Each row comes from the steps of one walk. Every step used is in the known rows, and no mark comes twice. Write the walk behind each row, first mark first.
In the rows, zero is written as 128.
Known rows
buro -> tuli: [144  91 104 145 150 124 110 131 160 123 121 132 117 136 131 168 153 103
 131 133 122 140 112 113  92 115 107 110 150 136 113 133 124 116 169 109
 111 122 161]
rarizu -> vovat -> tetem: [110 130 159 115 118 156 133 135 123 110 102 130 141 128 115 137 139 124
 120  87  92 147 109  87 123 103  90 151 119 128 113 154  75 114 151 145
 109 132 113]
rarizu -> vovat: [104 121 117 134 133 137 132 138 146 119 102 130 151 114 118 112 125 110
 130  84 118 143 135 103 129 111 104 126 128 121 126 132 105 132 151 140
 115 134 109]
vovat -> tetem -> tuli -> vake -> ritonem: [142  83 146 127 101 128 117 120 111  76  97  76 127 135 126 150 156 148
 119 110   5 138  94 134 146 193 128 114 113 158 133 155  44 111 130 120
 109 116  99]
goti -> ritonem -> vake -> tuli -> fumo -> madod -> kovi: [124  85 106 123 139 110 136 184 158 119 102 185 152 122  73 127 218 230
 101 150  89  92 161 166 126 180 171 158 153 157 158 115 183 164 187 153
 159 149 129]
vake -> tuli: [110 124 133 123 151 122 138 139 148  99 131  96 115 107 122 138 125 138
  72 131 125 160 139 161 128 147 150 111 141 139 128 119 120 147 131 160
 154 149 126]
sifada -> zigig -> kovi -> madod: [170  83 153  96 120 169 129  95 130 119 140 167 117 152 139 103 122 174
 109 143 172 180 144 132 176 136 108  52 123  79 171 110  88 143 125 161
 140 114 184]
kovi -> zigig -> sifada: [141 108  96 103 135 111 149 130 107 150 155 193 125 146 143 130 163 168
 152 130 149 146  73 142 162 193 108  84 111 119 145 105 123 116 153 160
 171 158 159]
rarizu -> vovat -> tetem -> tuli: [137 120 138 128 102 161 113 129 120  81  88 112 151 104 100 137 150  95
 139  84  55 137 105  91 130 121  87 138 134 116 115 157  59 124 136 149
  93 102 115]
vovat -> tetem -> tuli -> fumo: [157  93 138 125  74 107 108 113 104  82 108 114 153  95 110 172 184 115
 147 134  61 136  85 125 146 158 105 164 127 146 141 156  65 130 109 137
 101 128 143]
vovat -> tetem: [133 136 173 107 111 148 129 124 104 119 129 127 117 144 122 154 145 142
 116 130  99 134  97 113 123 115 114 156 119 134 114 153  96 107 126 132
 123 125 130]
vukam -> zigig -> kovi -> madod: [148 138 129  77 127 132 125 124 147 103 165 140 144 163  75 139  93 180
 123 146 179 146 107 144 150 109 104 147  89  85 161  91 104 103 126 176
 115  96 193]
sifada -> zigig -> kovi -> madod -> fumo -> tuli: [165  63 136  83 121 165 153  78 114 121 159 193 124 180 164 127 162 202
 144 143 198 171 114 135 187 143 104  42 120  79 163  87 102 158  93 156
 152 135 198]
sifada -> zigig -> kovi -> madod -> fumo -> tuli -> buro: [175  66 144  83 120 147 157  90 131  95 146 193 129 176 193 125 176 189
 152 125 174 163 127 141 195 142  84  75  91  68 169  85  93 174 107 168
 158 136 185]
goti -> ritonem -> vake -> tuli -> dufe: [128 143 110 130 151 100 125 164 167 118  94 144 112 128  70 139 187 191
  81  82  68 121 207 147 115 117 179 154 140 171 136 159 146 154 189 146
 191 155 140]
vake -> ritonem -> goti -> pasas: [112 101 141 136 182 117 106 154 130 159 150 100 113 129 161 107 123 169
  62 120 115 126 187 139 139 210 143  94 118 156 123 137 136  96 169  80
 145 152  84]
goti -> ritonem -> vake -> tuli: [122 141 112 118 158 127 125 170 132 119  99 141 109 114  67 138 186 188
  88 121 107 123 198 146 120 139 182 151 156 159 129 151 164 147 185 155
 174 156 123]
tuli -> tetem -> vovat: [142 159 143 146 113 105  85 146 110 123 112 106 139 145 108 146 108 126
 122 150  40 106 144 141 111 126 134 182 115  91 117 114  89 108 114 135
 103 129 166]
sifada -> zigig -> vukam: [115 101 156 112 106 136 120  61 122 161 134 144 100 175 138 113 113 151
 158 119 129 145 133 135 142 135  91  44 127 118 159 100 141 117 118 134
 131 122 120]
sifada -> zigig -> kovi: [155 101 147  99 135 155 111  81 116 132 153 185 116 159 148 116 130 162
 101 146 137 159 146 143 152 154 104  38 144 120 166 106 116 131 122 134
 148 108 160]
vovat -> tetem -> tuli -> vake: [154  95 138 127  73 132 111 109  92  60 105  77 133 122 105 162 163 119
 142 110  13 121  79 121 135 166 111 144 125 157 130 160  60 106 121 139
  98 104 125]
vovat -> tetem -> tuli: [164 121 150 119  92 153 107 119  98  84 115 106 130 115 108 153 159 112
 137 128  58 125  94 118 128 139 109 141 135 123 115 157  80 115 110 138
 106  93 133]
fumo -> madod: [132  62 128 122 127 153 134 132 163 108 139 160 150 151 132 100 156 146
 137 142 123  90 106 141 125 164  96 117 148 135 119 105 158 150 123 137
 142 125 116]
madod -> fumo -> tuli -> vake -> ritonem: [102  68  99 117 139  94 170 106 117 125 130 134 132 183 177 154 176 206
 156 110 104 132  91 149 161 187 140  97  98 165 137  98 112 143 107 105
 149 179 115]
tetem -> vovat: [149 135 139 148 130 120 100 166  98 152 120 113 132 119 106 152 131 112
 139 158  78 116 149 125 117 124 131 143 140 129 121 113 109 115 123 130
  94 160 177]
buro -> tuli -> tetem: [139 117 108 146 135 106  93 116 165  97 110 125 124 158 129 166 132 116
 119 130  82 131 110 128  88 115 109 147 129 104 109 128 104 110 158 113
 113  96 152]
ritonem -> vake -> tuli -> dufe: [117 140 108 151 146  91 122 148 174 112 115 152  85 127  83 134 172 141
  74  83  93 123 185 174 127 107 155 135 132 167 154 137 106 169 161 134
 177 140 146]
tuli -> vake -> ritonem -> goti -> pasas: [100  70 123 144 154  91 109 140 119 126 137  68 116 138 156 115 125 174
  73 100  59 124 166 142 146 232 144 105 106 195 142 142 110  86 178  87
 137 161  79]
ritonem -> vake: [127 141 103 138 133 124 119 144 116 137 119 178  97 128  82 125 179 131
 135 124 139  98 166 142 132 113 134 148 142 145 145 131 135 142 153 116
 134 124 128]
kovi -> zigig: [157 108 128 114 122 134 162 130 127 158 127 155 136 159 158 109 139 166
 148 131 130 146  72 128 131 140 117 110 113 108 153 124 121 126 123 149
 148 131 148]
ludo -> dufe: [128 115 113 154 174 133 145 115 132 114 148 106 131 127 134 110 116 106
 117 114 136 131 121 150 129 145 142 105 139 163 142 127 154 145 102 143
 128 127 130]
tetem -> tuli -> fumo -> madod -> kovi -> zigig -> vukam: [162  48  93 133  76 100 130 113 156 117 126 165 188 149 111  94 183 165
 207 152  68  97  38 154 160 221  71  81 122 117 182  80 139 142 108 159
 103  99 147]
goti -> pasas: [150 133 126 123 155 145  96 118 103 105 153  98 120 110 115 101 127 150
 103  98  95 105 158 106 133 167 142 138 110 137 116 134 155 121 156 121
 114 135 112]
sifada -> zigig -> kovi -> madod -> fumo: [179 113 134  81 118 154 155  86 112 126 134 193 121 155 152 120 140 199
 134 148 183 176 138 145 184 134 102  56 124  80 185  97  89 145 106 152
 142 125 202]
kovi -> madod -> fumo -> tuli -> dufe: [147  87 114 125 105 113 178 118 158 115 124 141 139 165 151 141 165 183
 173  84 162 140 103 121 167  95 125 142  79  93 132 117  95 166  98 149
 147 158 193]
tetem -> vovat -> rarizu: [163 126 140 147 124 143 101 152 111 167 133  93 139 126  51 175 112  83
 137 167  84 148 141 131 113 139 114 123 147 156 145 111  98  93 107 136
 112 176 175]
vukam -> zigig: [123 141 135 101 120 116 128 121 135 141 143 125 137 158 108 161  98 157
 137 128 129 111  99 147 100 100 122 169 105 110 148  97 137  98 123 135
 118 102 135]
madod -> fumo -> tuli: [128 107 104 110 127 120 160 105 105 133 148 165 137 161 160 161 179 170
 174 127 159 119  91 132 144 135 122 124 120 127 117  98 147 146  86 123
 142 155 151]
ritonem -> goti -> pasas: [131 119 130 138 147 120  93 143 102 140 167 100 119 106 134 124 134 130
  87 121 123 102 174 120 123 172 119 137 133 156 116 144 160  84 160 102
 129 133 120]
fumo -> tuli -> vake -> ritonem -> goti: [ 70   6 127 148 141  96 129 134 140 132 156  96 127 182 178 147 155 163
 108 116 105 136 109 140 146 210 136  82 110 182 116 121 117 109 140 101
 159 167  86]
madod -> fumo -> tuli -> tetem -> vovat -> rarizu: [148 126 114 123 113 121 126 109  99 141 143 131 152 182 100 192 149 144
 169 153  91 128  96 147 127 144 111 150 114 122 130  83 109 113  59 134
 134 168 177]
vake -> ritonem: [108 109 138 127 166 124 138 143 154 151 114 126 120 149 158 111 117 167
 101 127 119 148 146 145 141 165 150  86 114 131 134 122 110 139 141 102
 147 145  91]
zigig -> vukam: [ 95 146 126 117 122 112 117  94 133 136 143 118 116 155  86 115 115 124
 164 120 134 129 125 127 144 138  90  98 114 144 129 108 150 106 127 141
 119 131 121]
fumo -> madod -> kovi -> zigig: [160  69 133 121 123 164 169 156 155 152 142 200 165 187 159  76 151 207
 148 159 103  86  41 143 121 174 109  93 121  85 156  81 167 136 127 146
 129  84 139]
kovi -> madod -> fumo -> tuli: [142  86 115 111 111 138 180 125 124 116 132 137 136 150 148 140 163 180
 180 123 199 145  94 119 170 115 127 140  94  80 126 107 111 158  93 156
 130 159 175]

Write each row's walk
[134  67  89 154 127  97 113 117 153  96 110  99 118 142 126 174 153 112
 135 115  71 138  99 118 100 146 108 115 138 175 128 137 101 104 179 111
 101 136 152]	buro -> tuli -> vake
[102  92 120 129 132  72 137 132 157  98 120 104 137  86 122 156 151 145
  80 137 129 172 132 171 148 163 146 139 131 164 157 118 101 163 127 158
 152 187 138]	vake -> tuli -> fumo
[137 145 106 120 139 130 118 159 115 143  98 166 121 131  72 131 190 179
 136 118 109  96 190 120 121 123 163 167 146 153 129 157 170 130 182 129
 152 137 126]	goti -> ritonem -> vake
[145 119 112  63 127 129 150 105 130 107 184 166 151 192  99 163 132 210
 158 146 201 136  77 144 161 119  99 142  83  84 152  69 122 116  97 172
 126 118 208]	vukam -> zigig -> kovi -> madod -> fumo -> tuli
[ 84  67 124 146 133  79 131 146 137 146 119  90 122 151 166 136 126 158
  92 122  84 141 145 158 143 201 135  98 119 191 150 138  90  92 159  91
 149 155  90]	tuli -> vake -> ritonem -> goti
[124  34 113 128 104  94 134 122 170 107 128 164 176 126 132 123 186 151
 146 147 129 107 102 151 147 178  94 152 136 164 150 109 138 163 123 134
 137 170 129]	tuli -> fumo -> madod
[138  40  91 119 109  86 152 145 142 143 152 231 180 146 144 120 198 209
 161 166 125 104  43 165 166 238  98 103 112 126 178  73 148 143 150 152
 149 154 159]	tuli -> fumo -> madod -> kovi -> zigig -> sifada
[161 138 135 127 123 141 165 156 115 177 130 175 141 168 157 103 124 197
 138 149 103 123  55 129 121 145 142  95  99  72 169 101 137 110 130 138
 117  82 154]	madod -> kovi -> zigig
[123 142 117 132 150 102 128 166 155  82 107 147  90 104 110 129 189 118
  95 106 112 119 186 179 139 126 136 166 123 139 154 122 116 178 169 156
 165 145 114]	ritonem -> vake -> tuli -> buro
[104  41  98 163 156  77 114 147 170 138 111  98 111 153 164 174 151 133
  97 129  83 153 128 141 106 182 113  82 143 193 132 139  90  84 195  76
 129 146 127]	buro -> tuli -> vake -> ritonem -> goti
[133 113 104 129 120  92 156  95 145 134 140 171 136 177 165 162 181 173
 164  85 115 115 101 134 137 113 121 125 101 143 126 111 128 155  92 113
 162 153 169]	madod -> fumo -> tuli -> dufe
[145 156 124 131 142 128  93 177 125 128  95 108 124 132   4 170 158 159
  85 145  44 134 205 161 104 150 171 177 151 156 140 135 125 114 160 164
 164 170 152]	goti -> ritonem -> vake -> tuli -> tetem -> vovat -> rarizu
[123  87 147 148 122 117  87 136 111 111 149 113 143 177 126 155 139 132
 139 140  67 103 111 125 118 141 132 160 108  95  86 102 114 126  98 141
 118 142 155]	fumo -> tuli -> tetem -> vovat
[123  62 142 128 131 121 129 134 148  87 149 129 139 154 180 134 173 113
 153  99 118 112 110 121 141 136 105 152  86 113 104 112 136 166 130 149
 150 143 105]	fumo -> tuli -> buro
[154 111 104  86 139 143 152 110 123  92 168 174 142 161 116 131 163 186
 149 149 203 158 106 127 196 152 102  98 103  99 134  98 108 148  99 166
 136 143 208]	zigig -> kovi -> madod -> fumo -> tuli
[134  45 126 127  83 138 118 126 154  64  90 139 188 103 103 132 195 112
 153  99  54 120  83 109 143 163  59 153 140 143 129 141  70 151 132 155
 100 130 115]	rarizu -> vovat -> tetem -> tuli -> fumo -> madod
[104  61  98 121 152  92 140 114  95 130 161 111 125 165 181 149 177 211
 124 104  99 113 126 140 157 226 135 104 101 185 127 113 136 108 132  84
 148 182 107]	madod -> fumo -> tuli -> vake -> ritonem -> goti -> pasas
[155 143 112 109 104 128 181 134 122 123 103 136 135 121 134 132 141 175
 167 130 185 148 123 131 167 105 126 154 102  81 151 116  94 145 105 150
 120 148 180]	kovi -> madod -> fumo
[156 123 119 162 139 100  71 150 141 119 106 114 127 148 113 185 135 101
 127 155  42 121 126 125  78 111 111 158 140 105 103 120  88  97 154 117
  85 125 195]	buro -> tuli -> tetem -> vovat
[115 113 102 121 142  84 125 164 139 117  93 147 130  95  68 152 208 192
  97 128 109 132 192 155 137 151 176 174 151 180 151 150 150 159 181 153
 171 185 133]	goti -> ritonem -> vake -> tuli -> fumo
[129  93 126 135  83 141 115 121 112  59  80  84 154 109  97 142 152 102
 143  69  14 137  93  96 138 146  88 142 122 147 128 162  42 113 147 151
  85 112 108]	rarizu -> vovat -> tetem -> tuli -> vake
[111  60 125 132 134  99 146 155 180  96 133 143 162 114 128 129 163 185
  84 162 106 128  97 182 138 198 136 119 137 144 162  84 138 169 130 161
 142 150 131]	vake -> tuli -> fumo -> madod -> kovi
[139  68 133 136  82 145 123 143 145  82  92 154 195 111 103 126 184 137
 151 113  38 106  65 111 135 167  76 142 131 114 144 124  78 140 137 148
  81  95 119]	rarizu -> vovat -> tetem -> tuli -> fumo -> madod -> kovi
[140  88 133 133 127 160 139 153 154 129 142 175 158 163 134  92 141 176
 132 160 101  72  86 143 116 164 115 104 134 102 137  83 172 138 131 129
 115  82 122]	fumo -> madod -> kovi
[151  72 106 113 133 148 157 156 138 148 163 230 157 175 147  96 167 208
 153 163 119  87  45 156 141 222  99  68 123  91 149  66 171 127 152 156
 151 105 147]	fumo -> madod -> kovi -> zigig -> sifada
[165  16  95 143 127 101 145 147 188 143 122 200 170 164 160 144 202 176
 158 165 106 119  30 137 104 171  83 106 135 126 164  94 135 136 164 125
 112 125 181]	buro -> tuli -> fumo -> madod -> kovi -> zigig
[166 116 118 161 132 119  72 137 152 128 114  98 133 155  68 202 120  77
 126 161  48 146 121 130  75 125  96 140 142 127 124 116  79  80 140 121
 100 134 191]	buro -> tuli -> tetem -> vovat -> rarizu
[148 137 106 118 133 120 153 154  98 171 155 207 136 155 143 122 141 199
 144 148 121 125  57 143 149 197 133  72  99  80 162  85 141 102 159 149
 138 104 162]	madod -> kovi -> zigig -> sifada
[107 158 113 135 143 104 111 142 139  86 113 142  93 133  75 132 157 147
  72 123  99 118 171 183 126 130 157 165 133 124 142 123 110 152 147 147
 160 122 120]	ritonem -> vake -> tuli -> tetem
[132  79 145 146 120 138  86 123 122 123 157  96 148 185  81 174 128 110
 136 147  72 130 101 130 115 149 119 144 113 119 106  97 106 106  84 145
 132 153 154]	fumo -> tuli -> tetem -> vovat -> rarizu
[109 144  99  91 131  94 112 119 112 132 170 163 128 146  93 185 117 161
 144 130 151 113 103 161 129 153 114 143 105 119 143  79 144  87 154 148
 141 128 146]	vukam -> zigig -> sifada
[159  28  89 143  86 105 110 118 163  74 113 138 184  95 117 122 195 114
 172 144  83  98  96 154 153 199  90 129 154 147 149 112 117 171 108 140
 117 127 133]	tetem -> tuli -> fumo -> madod
[118  48  99 153 159  94 120 130 170 114  99  99 112 157 149 160 148 145
 112 116  62 157 115 132 112 173 127  81 126 176 133 132  84 111 191  89
 120 149 121]	buro -> tuli -> vake -> ritonem
[142 123 138 143  93 134 112 122 154  81  79 116 154 118 104 136 152  98
 129  44  20 133 113  93 125 100  85 139 117 130 123 166  43 132 141 143
 110 100 130]	rarizu -> vovat -> tetem -> tuli -> dufe
[119  66  99 116 141 105 130 164 167 103 100 169 146 115  71 130 229 205
 105 137 110 106 177 166 133 178 153 170 162 185 145 134 172 173 181 160
 183 185 125]	goti -> ritonem -> vake -> tuli -> fumo -> madod
[155 127 124 101 139 149 124 131 141  87 152 146 136 135  92 104 122 152
 112 148 180 166 137 123 183 144 109 104 108  99 141 120  91 133 131 173
 126 120 191]	zigig -> kovi -> madod
[129 124 125 106 116 117 155 100 129 163 141 148 124 186 123  99 130 162
 178 124 134 147  68 126 147 144  82  85  97 122 153 109 138 108 120 161
 135 133 143]	kovi -> zigig -> vukam
